In the rows, 128 means zero.
Known rows, with every way that one mark hangs from another:
Q883[Q657 Q760[Q36 Q424 Q611]]: [148 113  73 157 160 140  94 130 131 116 134 124 142 113 141 114 176  70
 132 125 138  67 111 162 200  53 101 115 117 162 190 160 129 130 146 133
 111 139 165  82 196  13 119  98 123 132 134 109 110 144 160 107 156  66
  96 172 100 142]
Q91[Q885[Q211 Q657[Q883]]]: [122 124  85 125 180  96 127 144 144 107 115 130 129  92 179 125  99  98
 130 120 114  91 106 127 141  92 114 160 126 185 185 127 139 164 134 130
 100 120 209 106 163  78  91 152 131 145 138 121 135 154 143 135 163  95
 147 170 125 135]
Q885[Q91]: [144 116  86 124 162 117 128 140 127 102 116 145 131 110 154 116 130 133
 118 107 125  96 103 113 150  96 115 140 140 174 169 142 129 114 146 139
 108 145 169 126 142  89 128 129 149 155 141  93 112 157 158 130 161 115
 123 169 114 164]
Q36[Q760]: [144  94  85 127 169 103 105 138 129 110 123 141 121  90 155 126 141 114
 110 116 126  82  96 113 142  99 143 137 114 175 176 125 127 106 145 140
  91 152 166 113 140  76  96 108 136 140 113  86 100 121 152 129 168  92
 117 178 113 156]
Q223[Q577[Q760[Q424]] Q885[Q211 Q657]]: [143 186  93 153 171  92 141 124 142  81 149 109 137  94 118 137 105  79
 122  90  86  49 103 127 183  99 101 147 122 242 171 168 156 191 138 105
 150 121 207  93 143  78 117  94 128 122 128  91 139 170 155 100 153 111
 130 187 129 130]
Q657[Q883]: [140 108  81 113 170 111 121 149 138 133 113 127 129  98 165 109 143 115
 132 127 132  96 107 117 144  89 128 150 115 172 161 127 139 122 145 141
  97 141 177 107 154  89 103 142 122 134 124 100  98 131 148 128 163  98
 123 166 109 137]
Q211[Q885[Q657]]: [140 126  92 119 189 100 114 135 129 110 110 146 130  87 172  98 120 128
 146 125 107  94 106 125 135  92 131 135 106 155 176 116 134 136 144 130
 112 147 192 114 147  73 112 145 128 149 129 125 113 142 152 131 162  93
 140 181 119 161]
Q211[Q885[Q657[Q883]]]: [137 125  90 114 195 101 112 151 147 128  98 138 125  90 171  92 123 120
 160 130 102  91 109 130 150  87 134 155  97 172 170 114 144 139 142 132
 108 136 204  98 158  68 106 158 119 152 130 120 115 139 147 131 167  93
 149 178 120 143]
Q91[Q885]: [139 110  94 127 158  93 123 137 121 117 121 132 132  94 188 128 130 128
 125 123 137 105  86 107 111  98 138 120 108 137 187 137 133 122 144 128
  88 152 182 118 139  96 121 139 133 138 112 126 102 135 155 126 165  81
 118 154 115 154]
Q223[Q577 Q885[Q211]]: [153 153  96 139 174  89 148 130 128  79 138 127 136 102 129 133 116 105
 128 118 112  61  83 110 144 111 118 126 122 186 169 161 144 166 157 119
 129 136 188 101 139 105 130 111 143 119 103 109 124 159 156 110 153 116
 126 176 123 138]
Q883[Q760[Q36 Q424 Q611]]: [149 118  88 155 145 122  99 135 125 109 142 120 139 127 130 115 154  82
 126 123 136  73 110 155 204  59 109 117 112 164 186 163 116 136 144 139
  98 139 158  94 185  57 113 103 119 131 122 116  92 141 167 118 161  69
  94 161  99 144]
Q223[Q577[Q440 Q760] Q885]: [159 168  99 152 167  98 142 136 154 110 135 106 115  89 137 142 153 111
 119  84  98  65 100  98 123  96 138 133 108 235 169 169 154 151 148 111
 144 149 188  88 129 113 118 116 126 129 105  95 104 139 161 103 145 105
 102 170 119 177]
Q211[Q885[Q91 Q657[Q883[Q760]]]]: [136 122  92 125 193 123 116 150 146 115  96 149 116  89 166  92 133 117
 147 121  89  88 109 138 187  91 109 149 123 187 178 123 147 136 144 155
 117 130 193  92 175  42 116 149 110 162 156 118 142 164 144 138 164 105
 154 197 118 153]
Q424[Q760]: [147 106  90 128 171 106 117 149 127 116 126 131 134  97 179 121 140 105
 116 122 116 101  85 109 164 100 140 128 108 176 159 142 137 111 132 108
 105 151 170 119 148  75 111 124 113 140 123 109 106 139 151 116 157  88
 110 157 114 132]
Q211[Q885[Q91 Q657[Q883[Q760[Q424 Q611]]]]]: [137 144  80 142 177 124 105 141 140 105 123 127 121 108 147  98 133  99
 149 114 100  79 125 165 236  75  96 152 118 197 191 153 136 143 139 148
 117 131 208  84 202  36 119 129 104 154 170 104 144 167 141 127 158  87
 146 185 117 146]
Q577[Q223[Q885]]: [143 153 113 140 151  97 138 124 145 127 128 127 135  88 151 120 141 121
 132 119 111  82  81 101 127  95 137 124 101 146 164 147 157 152 141 114
 118 150 180 114 159 107 126 136 145 134 116 109 105 140 151 115 139  88
 114 175 112 162]
Q657[Q883[Q760[Q36]]]: [141  95  90 131 164 126 111 154 149 137 106 138 130 105 145 107 154  86
 135 132 136  82 104 142 171  76 119 135 115 169 176 129 149 130 147 148
  98 136 161  87 170  54 100 135 109 142 117 121  93 146 158 125 170  90
 102 169 101 138]
Q885[Q91 Q657[Q883[Q760[Q36]]]]: [136 110  92 137 169 135 118 145 155 114 102 144 128 112 135  99 137  84
 136 117 104  81 111 147 211  75  97 149 143 202 174 137 138 137 148 151
 114 116 176  88 179  39 105 138 124 162 152 103 124 171 165 136 161 105
 128 185 109 142]
Q36[Q760[Q424]]: [142 104  78 135 161  99 104 142 119 111 139 128 131  93 149 129 139 113
 104 108 137  77  99 119 165  83 138 136 122 185 176 137 130 112 143 134
 103 157 172 110 151  74  98  84 137 134 120  69 108 132 151 125 172  88
 110 174 109 135]
Q611[Q760[Q424]]: [151 108  91 141 160 114 128 140 127 133 136 130 130  97 143 115 137 107
 106 111 125  81 101 120 164  90 114 136 132 183 165 152 142 125 151 123
 126 147 176 112 137  77 103  90 129 135 124  83 108 139 144 110 158  98
 108 166  99 137]
Q223[Q885]: [150 130  99 126 160  96 133 137 124 121 129 130 135  99 156 112 132 127
 138 125 119  89  93 111 126  95 135 116 105 151 164 144 142 133 147 124
  96 146 184 108 136 100 129 122 138 137 111 104 111 133 152 119 150  98
 107 166 118 148]
Q91[Q885[Q211 Q657]]: [128 132  89 130 178  92 128 134 130  91 121 135 131  95 179 128  93 104
 125 114 112  93 100 121 128  99 115 142 131 179 189 131 132 157 136 125
 103 125 205 122 149  79 110 133 147 152 133 129 130 154 154 133 163  86
 143 171 127 151]
Q91[Q885[Q211 Q657[Q883[Q760[Q36 Q611]]]]]: [124 124  96 149 167 107 108 143 153 101 117 127 130 116 153 120 118  55
 143 127 116  79 112 176 198  74 103 145 115 189 202 150 122 175 135 145
  95 109 190  78 188  42  93 143 113 145 135 136 119 157 163 128 164  62
 124 166 118 141]
Q223[Q885[Q211 Q657]]: [135 145  95 132 180  96 134 129 125  91 126 134 139  97 143 113  96  99
 130 120  96  76 100 125 150  99 116 135 128 186 168 140 139 168 150 124
 106 125 200 114 146  80 119 119 147 144 130 112 137 148 151 127 154 106
 138 187 124 150]
Q424[Q760[Q611]]: [150 121  93 142 160 103 112 144 131 107 136 135 135 111 165 124 145  99
 128 125 120  95  94 132 187  97 133 124 107 178 163 157 118 109 133 114
  89 158 174 109 158  71 120 117 117 136 119 113  99 127 153 110 150  70
 100 146 115 146]

Rows:
[131 132  87 124 182 113 128 134 136  78 115 148 134 111 137 112  96 104
 112 100 101  87 108 127 170  97  96 161 164 203 171 142 119 143 142 136
 121 132 190 132 146  70 115 133 155 161 162 101 140 174 152 137 158 122
 157 191 123 154] => Q885[Q91 Q211 Q657]
[136 129  88 116 185 110 119 148 144 115 101 144 119 100 166  88 113 132
 152 112  93  90 115 137 174  93 120 162 120 179 173 129 139 134 141 141
 112 141 201 103 156  73 112 156 126 167 157 111 128 169 147 138 164 107
 155 185 118 156] => Q211[Q885[Q91 Q657[Q883]]]
[126 147  81 150 170 106 118 143 140  99 138 111 131 104 156 127 114  66
 131 128 110  74 115 159 205  75  94 144 118 201 196 151 135 170 133 140
 100 112 220  92 200  34 101 119 109 136 153 113 146 146 138 121 155  71
 135 168 121 136] => Q91[Q885[Q211 Q657[Q883[Q760[Q424 Q611]]]]]
[131 116  89 131 178 110 123 145 145 127 102 130 121  81 189 124 135  95
 135 141 100  92 103 125 151  90 117 137 102 181 191 124 158 139 140 142
 100 123 207  87 171  44 101 140 105 147 135 114 130 131 149 131 158  79
 134 172 122 141] => Q91[Q885[Q657[Q883[Q760]]]]
[123 120  89 132 188 110 128 149 146 110 107 130 128  84 174 126 110  84
 127 135 102  86  94 131 165  96 107 148 121 195 191 123 156 165 135 144
 103 117 206  95 175  43  96 145 113 145 141 127 147 148 142 134 159  87
 148 185 122 138] => Q91[Q885[Q211 Q657[Q883[Q760]]]]
[140 119  87 134 166 121 116 150 147 125 113 127 129 108 150 119 165  89
 133 140 122  86 105 136 186  87 110 144 105 183 170 145 137 123 138 154
  90 136 180  92 184  50 109 130 110 133 127 109 109 117 145 120 152  81
 109 165 112 146] => Q657[Q883[Q760[Q611]]]
[129 147  75 144 173 127 115 140 145  84 132 119 135 117 121 114 118  64
 120 106 100  68 124 163 248  77  75 163 154 232 182 158 125 157 137 151
 122 112 206  98 203  30 107 109 120 149 176  87 158 172 137 127 151 104
 148 187 116 134] => Q885[Q91 Q211 Q657[Q883[Q760[Q424 Q611]]]]
[149 111  94 148 146 115 117 139 134 136 138 136 134 115 132 108 134 101
 111 107 128  71 100 136 178  73 113 135 125 170 172 161 128 130 155 116
 121 140 161 100 140  78 104 101 131 136 116  91  90 151 165 111 171  94
  95 162  93 130] => Q611[Q760[Q36 Q424]]
[151 116 100 149 151 103 104 141 135 110 136 132 141 130 154 111 147  86
 135 116 131  90 106 155 212  78 138 123 108 163 166 162 106 122 136 110
  88 147 150 101 160  74 113 123 120 140 112 116  75 142 172 111 163  62
  89 141 109 142] => Q424[Q760[Q36 Q611]]
[124 135  79 138 178 107 124 145 140 116 129 119 136  89 168 124 110  82
 120 121 112  78 109 132 183  81 101 147 130 203 197 137 156 172 131 138
 111 114 218  92 184  41  94 120 110 139 149 114 154 161 133 129 159  87
 143 180 120 123] => Q91[Q885[Q211 Q657[Q883[Q760[Q424]]]]]
[126 137  86 139 181 127 117 139 153  84 117 136 120 114 134 122 117  72
 128 116  98  77 114 159 229  92  81 161 149 233 173 151 122 151 141 158
 110 114 200  99 191  31 109 132 123 156 165 105 147 161 147 133 151 107
 158 191 119 147] => Q885[Q91 Q211 Q657[Q883[Q760[Q611]]]]
[140 112  77 127 166 125 125 150 136 137 122 120 133  99 152 113 154 100
 119 131 127  78 106 123 181  72 107 139 119 182 172 134 160 124 144 145
 111 133 186  95 186  53 100 114 107 130 134  91 123 138 136 120 162  97
 124 178 108 129] => Q657[Q883[Q760[Q424]]]
[125 179  99 149 168 103 135 124 163  83 124 116 124  92 131 124 107 119
 120  75  67  69 105 115 161  79 118 153 159 225 171 162 147 180 145 116
 151 123 201 122 173 110 115 142 167 160 161 106 146 180 153 130 137 114
 160 203 123 192] => Q577[Q223[Q885[Q91 Q211 Q657]] Q440]
[127 141  90 138 182 121 140 144 147  99 114 138 127  97 131 110 104  91
 133 119  73  72 100 136 197  99  90 151 142 216 174 144 155 165 142 145
 120 112 208  95 167  53 114 118 127 151 158 103 168 169 143 134 150 122
 155 197 126 141] => Q223[Q885[Q91 Q211 Q657[Q883[Q760]]]]
[146 115  79 143 155  95  96 132 116  99 149 118 128 108 138 133 145  99
 115 111 137  70 111 140 190  80 129 134 110 181 174 157 110 115 139 135
  95 148 175 102 161  74 105  86 137 132 125  70 101 119 155 119 165  70
 105 161 110 149] => Q36[Q760[Q424 Q611]]
[146  97  68 141 169 144  99 139 124 128 126 126 146 100 147 110 176  81
 122 126 132  70 103 140 173  55 104 111 129 162 191 141 147 129 148 128
 118 137 167  87 181  21 119 106 127 132 134 108 118 156 160 114 161  81
 107 185 100 135] => Q883[Q657 Q760[Q36 Q424]]
[139 166 118 158 136 100 119 131 173 139 134 107 123  92 130 122 151 107
 131  61 101  74  99 117 126  64 137 144 106 192 168 167 158 171 134 105
 144 146 161  95 157 123 101 145 136 140 112 110  86 151 163 110 143  71
  93 174 106 188] => Q577[Q223[Q885] Q440 Q760[Q36]]
[127 135  78 118 181 118 126 147 149  94 108 136 132 106 145 108  98  98
 123 104 102  83 114 139 188  94  97 177 160 220 165 136 127 154 140 143
 119 118 198 112 157  72 104 140 143 156 166 102 144 177 145 137 160 126
 160 187 123 139] => Q885[Q91 Q211 Q657[Q883]]
[154 158 101 143 177  92 141 118 132  93 123 129 129  94 143 130 123 107
 140 134  86  61  94 112 141 109 129 122 114 192 175 143 148 153 156 118
 125 140 199  91 146  83 136 110 142 127 109  95 119 142 169 109 149 115
 121 174 126 143] => Q223[Q577 Q885[Q657]]
[142 192 114 176 122  99 108 123 170 130 155  88 126 106 121 121 155  94
 133  58 105  62 117 149 179  47 126 142 104 195 173 194 140 181 129 106
 139 141 171  87 180 119 106 131 129 129 123 102  79 150 163 101 141  54
  89 162 106 182] => Q577[Q223[Q885] Q440 Q760[Q36 Q424 Q611]]
[136 118  87 122 199 115 111 149 144 129  95 143 119  84 169  96 139 104
 150 142  89  89 106 135 169  94 117 142  97 180 179 111 157 139 144 144
 115 136 196  89 176  39 106 146  97 146 136 123 130 140 136 130 164  88
 143 188 115 152] => Q211[Q885[Q657[Q883[Q760]]]]
[123 135  91 142 179 102 115 142 150 101 113 132 122 102 164 134 118  69
 139 134 108  84 105 154 186  90 100 145 114 197 201 143 134 163 133 149
  96 112 209  93 189  33  97 142 111 142 147 125 139 136 145 129 153  70
 136 174 123 144] => Q91[Q885[Q211 Q657[Q883[Q760[Q611]]]]]
[155 137  97 150 156 109 121 139 161 109 126 123 118 110 133 139 151 101
 114  66 122  67 109 125 138  72 139 147 123 229 174 157 133 149 147 119
 143 144 154  90 135 107 100 136 129 138 106 109  72 156 179 107 162 101
  97 164 109 171] => Q223[Q577[Q440 Q760[Q36]]]
[144 108  61 134 183 140 111 137 120 123 126 129 141  82 158 126 173  91
 116 133 126  76  94 118 161  77 104 121 128 172 193 138 159 117 151 129
 119 142 183 100 181  14 120  96 124 123 140  92 139 139 141 113 148  96
 119 191 105 141] => Q883[Q657 Q760[Q424]]
[144 105  80 151 171 139  99 131 136 115 115 141 133 113 140 118 178  71
 139 134 127  76 100 157 175  71 104 118 117 162 188 149 128 121 145 138
 102 134 153  88 178  15 121 119 127 135 124 119 103 134 171 111 150  67
  98 173 103 155] => Q883[Q657 Q760[Q36 Q611]]
[125 114  87 135 177 135 117 150 154  95 104 141 131 115 126 101 115  76
 126 106 100  73 115 159 219  79  86 161 160 218 184 139 135 164 144 152
 120 116 179  92 176  40 101 140 128 167 154 114 134 186 157 139 164 112
 146 193 113 134] => Q885[Q91 Q211 Q657[Q883[Q760[Q36]]]]
